Each row was made from one small tree. Brackets hold a mark, then the marks that hang from it, in the order of their numbers. Every link used is in the known rows. Write each row's tree.
Known rows:
[J416 J172 J212 J303 J553 J716 J781 J992]: [  7  18 -10  13  -4 -35  47  12 -17 -33 -24 -36 102 -24   4 -17   6  12
   7   5  -8  51 -35  -4  37   1 -43 -34  28]
[J200 [J416 J303 J424]]: [ 19  10  15   4  -2 -30  23   1   8  -9 -14 -27  26 -17  -8   5   8  23
  -6 -16  -2   6  -6 -15  22  15  -9 -17   9]
[J243 [J416 J212 J303 J424 J553 J716 J781]]: [ 15  33  -8  20 -28 -45  29   2 -10 -24 -39 -28  74 -16 -21   4  30  24
  -2 -13   9  24 -11  -7  14  10 -17 -28  26]
[J52 [J416 J172 J781]]: [ 13   0   3 -10   6 -24  17   9   4 -21 -14 -11  38  -8   5 -12  -2  10
   5 -13   1   3 -16   2  13   0  -4 -13   7]
[J200 [J416 J172 J303 J424 J781]]: [ 22   2  14  -7  12 -49  44   1   8 -21 -24 -32  58 -24  -4   2  12  26
   0 -22  -2  22 -18 -15  36  15 -15 -25  12]
[J52 [J416 J212 J303 J424 J716 J781]]: [ 14  33   7   4 -17 -24  15  14   3 -31 -21 -37  55 -20 -12 -16  31  23
  -7 -10   9  -1 -13   1  19  -6 -10 -21  17]
[J781 [J416 J172 J303 J424]]: [ 19   1  20  -6   7 -41  48   7  19 -15 -19  -7  42 -32   5  -4  21  33
  -3  -3 -12  19 -23 -15  17  16 -23 -20  10]
[J716 J416]: [ 10  11   9  -8   0  -9 -14   2  13  -2  -2  -9  10   1   6   3 -23   3
  -7 -11   2   7  -8   1  -2   4   4   1  -4]
[J243 [J416 J172 J212 J303 J424 J716 J781]]: [ 20  28   7   0  -9 -41  50   5  12 -25 -36 -30  79 -26 -15  -3  39  33
  -7 -16   9  25 -15  -6  20  10 -16 -24  15]
[J52 [J416 J172 J212 J303 J553 J716 J992]]: [ 12  28   1  17 -17 -20  31  23   0 -26 -16 -29  68 -22   7 -21  -5  18
   2   6 -12  22 -27  -2  18   1 -33 -26  22]
[J553 J416]: [ 12   4   4  -8 -13 -19  -1   8  10  -9  -8   6  17  -3  -4  -6  13   9
   6 -16   8   9  -6   1  -5   8   3 -13  11]
[J124 J303]: [  6   3   7   0   6  -5   8  -2  27   0  14   5 -11  14   4 -22  -3  -7
  -5   7   4  -6   5 -12  11  -1  -3   6  -7]
[J243 [J416 J781]]: [ 19   0  -9  -3  -7 -27  16  -9  -4  -9 -25  -7  33   4 -15   6   5  11
  -3 -28  11   7   1  -5   7  12   3 -16  11]
[J346 [J416 J172 J303 J553 J716]]: [ 19  11   5  14 -14 -40  42  25  -7 -19 -17  16  33 -35   1  -9  20  22
  11  26 -13  28 -11  -8   3   1 -30 -15  27]
[J212 [J416 J553 J716 J992]]: [  5  29 -11  15 -11 -32   2  17 -19  -8 -21 -12  42 -29 -22  -2 -20  -1
  10  12   7  15  -7 -11   5   8 -23  -5  25]
[J716 [J416 J424 J553 J992]]: [  4  17   3  -2  -6 -32   0  -9  -4 -13 -23 -32  55  -2   7  16 -29  10
  19 -15   5  25 -32   2  12  17 -20 -17   3]
[J781 [J416 J172 J303 J553 J992]]: [ 21  -7   2   6   1 -42  49   7  -2 -16 -20  -6  59 -23  11  -8 -12  22
   4  -1 -22  36 -31 -17  23  20 -39 -31  22]
[J346 [J416 J303 J424]]: [ 20   0  13  -3  -7 -33  34   3   3 -14 -16  -3  23 -17  -7  -4  24  28
   1   2  -3   8  -7  -2  11   0 -11 -17  10]
[J553 [J416 J172]]: [ 12   2   9 -12  -2 -26  17  12  18 -12 -10   7  32 -12   5  -8  13  13
   9 -12   2  20 -16   1  -2  10  -4 -14   8]
[J346 J416]: [ 22  -2  -1  -2 -10 -18  14   2  -8  -4 -13  12   4  -5  -9   0  15  18
   3  -4   3   5   7   0  -5  -1  -3 -10  11]
[J716 [J416 J172 J303 J424 J553 J781 J992]]: [  8   3  10 -10  11 -55  34  -2   6 -31 -25 -41  92 -15  15   1 -29  14
  15 -12  -7  44 -50  -2  38  14 -29 -27   7]
[J716 [J416 J172 J212 J424 J992]]: [ 12  23  13 -15   6 -20  19  -8  18 -12 -22 -47  71  -6   9   5 -14  24
   1 -25   8  31 -32   8  17  10 -16 -18  -8]
[J200 [J416 J172 J424 J716 J992]]: [ 21  28  11  -5  -1 -35  38   1  -2 -13 -34 -33  58 -35  -7  16  19  32
  22 -19  13  22 -18 -15  23  25 -33 -22  17]
[J553 [J416 [J172 J303] J424 J716 J781 J992]]: [ 21  25  12 -25   1 -58  37   8  11 -38 -30 -17  84 -23   1 -14  33  21
  31 -19  21  27 -37  -4  31  23 -33 -29  18]
[J716 [J416 J992]]: [ 12   8   7 -13   3 -10  -4  -5   7  -4  -8 -23  32   2   7   4 -34   5
   1 -19   4  16 -19   1  11  10  -7  -9  -2]
[J416 J212 [J303 J172]]: [  9   5  11  15   4   3  24   9  21 -14  14 -18  25   2   7 -17  -5  -5
 -32   6  -1  11   1   1  11  -3  -9   3  -8]

Which tree is each row?
[ 26  13  16  10  -4 -27  32  19  12 -17  -7  10  18 -32  -1  -5  18  13
 -12   8   2  10  -1 -19   5  16 -28  -1  18] => [J781 [J416 [J303 J172] J716]]
[ -2  10  -7  29 -15  -8   9   9  -4  -9   2 -17  31   3   2 -15  -7   2
 -18  11 -19  20  -7   1   8  -7 -10 -16  10] => [J416 J212 J303 J553]
[ 20   1  10  -1   2 -44  45  -6  13 -26 -24 -19  57  -8  -8   5   9  11
  -7 -19  14  12 -10  -8  22  19 -12 -12   3] => [J243 [J416 [J303 J172] J424 J781]]
[ 28   9  13   3   0 -30  46  -4  12 -20 -21 -32  65 -14  -1  -2  10  27
 -15 -19   6  22 -18 -10  25  20 -32 -24   8] => [J781 [J416 J212 [J303 J172] J424 J992]]
[ 25  33  14   3  -4 -30  48   6   7 -18 -28 -49  74 -34  -7   0  22  38
  -1 -18   3  28 -20 -14  33  17 -32 -31  17] => [J200 [J416 J172 J212 J303 J424 J716 J992]]
[ 19  27  -8   9 -18 -53  36   7 -22 -26 -45 -12  71 -25 -14   6  47  34
  19  -3  14  34 -13   3   6   0 -28 -26  27] => [J346 [J416 J172 J212 J424 J553 J716 J781]]
[ 17  14  -4  20 -13 -47  40  -5   0 -27 -30 -29  76   2 -10   5   6  12
 -11 -18  12  25 -11  -3  17  16 -17 -21  10] => [J243 [J416 J212 [J303 J172] J424 J553 J781]]
[  2  28 -16  18 -11 -30  19  13 -20 -21 -26 -15  66 -18  -3  -2  23   8
  10   5   5  37 -14   2   7  -3 -25 -16  23] => [J416 J172 J212 J553 J716 J781]
[ 16  25  -4   9 -20 -44  23   0 -21 -16 -41 -13  54 -29  -9  16  22  28
  26  -8   8  22 -22 -15  10  25 -42 -27  30] => [J781 [J416 J424 J553 J716 J992]]
[ 24  24  -4   9 -19 -23  25   6   1 -17 -24 -19  51 -11 -20  -9  26  19
 -20 -17   8  14   2  -8  12   4  -5 -21  21] => [J243 [J416 J212 J303 J716 J781]]
[  5  25  -3   8  -4 -59  24  14 -17 -28 -31 -34  80 -40 -25  -7  -6   9
  12   8   7  23 -24 -13  31   8 -30 -18  30] => [J212 [J416 J303 J424 J553 J716 J781 J992]]
[ 23  -6   4   2   2 -33  38   0  12 -22 -14  -7  43  -2  -6  -3  -4   2
 -16 -16   8  12  -2 -10  17  15  -7  -8   6] => [J243 [J416 [J303 J172] J781]]
[ 21 -14  -3   4  -1 -53  45  11 -12 -24 -20   7  51 -17   2 -11   6  18
   7   6 -14  34 -16  -5  17  -1 -20 -25  23] => [J346 [J416 J172 J303 J553 J781]]
[ -6  21  10   8  -3 -43  56  12  -4 -29 -24 -27  82 -44  11  -1  10  19
  32  23 -11  40 -46  -9  32  14 -54 -24  20] => [J416 J172 J303 J424 J553 J716 J992]
[ 17  10   3   4 -10  -1  16   7   8 -17  -4 -36  44   1   2 -25 -14  15
 -17 -14  -8   2 -15   2  21  -3  -9 -25   8] => [J52 [J416 J212 J303 J992]]
[ 19  10   2 -17  11 -22  14  -6   8 -15 -20 -41  75   2   8  -4 -24  14
  -6 -32   7  35 -27   7  23   5 -10 -21   0] => [J716 [J416 J172 J212 J781 J992]]
[ 14   7   0   0   5 -36  24   3   4 -24 -17 -42  89  -2  14 -12 -36  10
  -7 -17 -11  48 -38   1  31   5 -22 -29   9] => [J716 [J416 J172 J212 J303 J553 J781 J992]]
[  2  33  10  23  -4 -49  22  27   4 -22 -12 -11  43 -42 -17  -4  -6  -2
  -1  30   9  11  -8 -13   7   9 -26  10  15] => [J212 [J416 [J303 J172] J424 J553 J716]]
[ 13  29   5  -2   5 -49  11   0  13 -25 -20 -32  72   6  12  -6 -11  10
   0 -15   5  30 -29   5  20  10 -16 -17  -3] => [J716 [J416 [J172 J303] J212 J424 J553 J781]]
[ 19  27  -3   8 -10 -42  46 -10   5 -17 -34 -31  82   6   2  -3   1  23
   7 -20   5  27 -24  -3  21  25 -29 -31   4] => [J243 [J416 [J172 J303] J212 J424 J553 J992]]
[ 11   9   7  19 -11 -43  41   0   9 -20 -21 -11  48  -8  -2  10  -3   8
   0  -1   4  17 -12  -8   9  23 -20  -9   6] => [J243 [J416 [J303 J172] J424 J553]]
[ 18   5  -6  16  -7 -28  26   7  -7 -35 -14 -37  75   6   5 -18 -26   0
  -9 -13   2  18 -22   2  28   3 -23 -25  14] => [J52 [J416 J212 [J303 J172] J553 J781 J992]]
[  3  13   3  23  -7 -24  36  16  -8 -27  -5 -10  51 -24  10  -4 -15 -10
  12  25  -1  29 -22 -11  21  15 -49  -5  18] => [J416 [J303 J172] J553 J716 J992]
[ 28  30   3   2  -9 -36  32  -2 -10 -23 -34 -56  78 -22 -19   1  25  32
  -2 -32  14  23 -13 -14  40  14 -25 -35  26] => [J200 [J416 J212 J303 J424 J716 J781 J992]]
[  0  13  18   0   8 -16  44   6  25 -15  -7 -35  56 -18   7 -13  20  24
 -13   4 -11  23 -24   3  22  -3 -14 -16  -6] => [J416 J172 J212 J303 J424]
[ 17  10   2 -21  -2 -42  33  -5   5 -28 -36 -37  97  -7  -4  -6  26  29
  15 -41  19  37 -34   7  25  13 -16 -40  13] => [J553 [J416 J172 J212 J424 J781 J992]]
[ -4  17 -17  15 -12 -34   5 -11 -25 -19 -31 -36  65   7 -11   9  18  11
   9 -16  12  23 -15   8  13  -1 -11 -24  12] => [J416 J212 J424 J553 J781]
[  1  32  -8  21 -13 -32  -8  24 -13  -5 -14   2  20 -30 -23  -3  -9  -3
   3  20   6   6   4 -10  -8   2 -11   6  22] => [J212 [J416 J553 J716]]
[ 21 -11  -8   9 -11 -46  27   7 -20 -21 -18   5  36  -8  -7  -8   6  14
   3   2  -9  22  -7  -4  14  -3 -14 -24  27] => [J346 [J416 J303 J553 J781]]
[-11   9   2   8   1 -37  29   1  -3 -13 -21 -10  46 -17  10  12   6  11
  27  11  -5  26 -28   2   7  10 -24 -11   3] => [J416 J172 J424 J553]
[ 16  19  21  -4   5 -20  23  -4  26 -20  -8 -49  66  -2  10  -1 -24  11
 -16 -17  10  25 -26   4  24  12 -20 -10 -10] => [J716 [J416 J212 [J303 J172] J424 J992]]
[ 17   8  12  -9  11 -24  17   8  24 -18  -5 -31  58  -5   9 -16 -16  12
 -23 -15  -7  30 -21   3  21  -3  -2 -14  -2] => [J716 [J416 J172 J212 J303 J781]]
[ 11  37  12  -6 -17 -29  20  15  17 -19 -26 -14  58 -27  -7  -3  50  30
  11 -13  18  24 -17   4  -3   8 -14 -19  14] => [J553 [J416 J172 J212 J424 J716]]
[ 25  10   3  -9  -5 -27  42   9  -9 -14 -26   3  41 -29  -4  -1  22  28
  20   2   7  25 -12  -4   8   7 -31 -18  20] => [J346 [J416 J172 J716 J992]]
[ 23  -9   0   3  -2 -60  53  -4 -18 -36 -31 -18  76 -12  -2   2   2  16
  17  -5   9  33 -25  -4  31  12 -37 -28  20] => [J346 [J416 [J303 J172] J424 J553 J781 J992]]
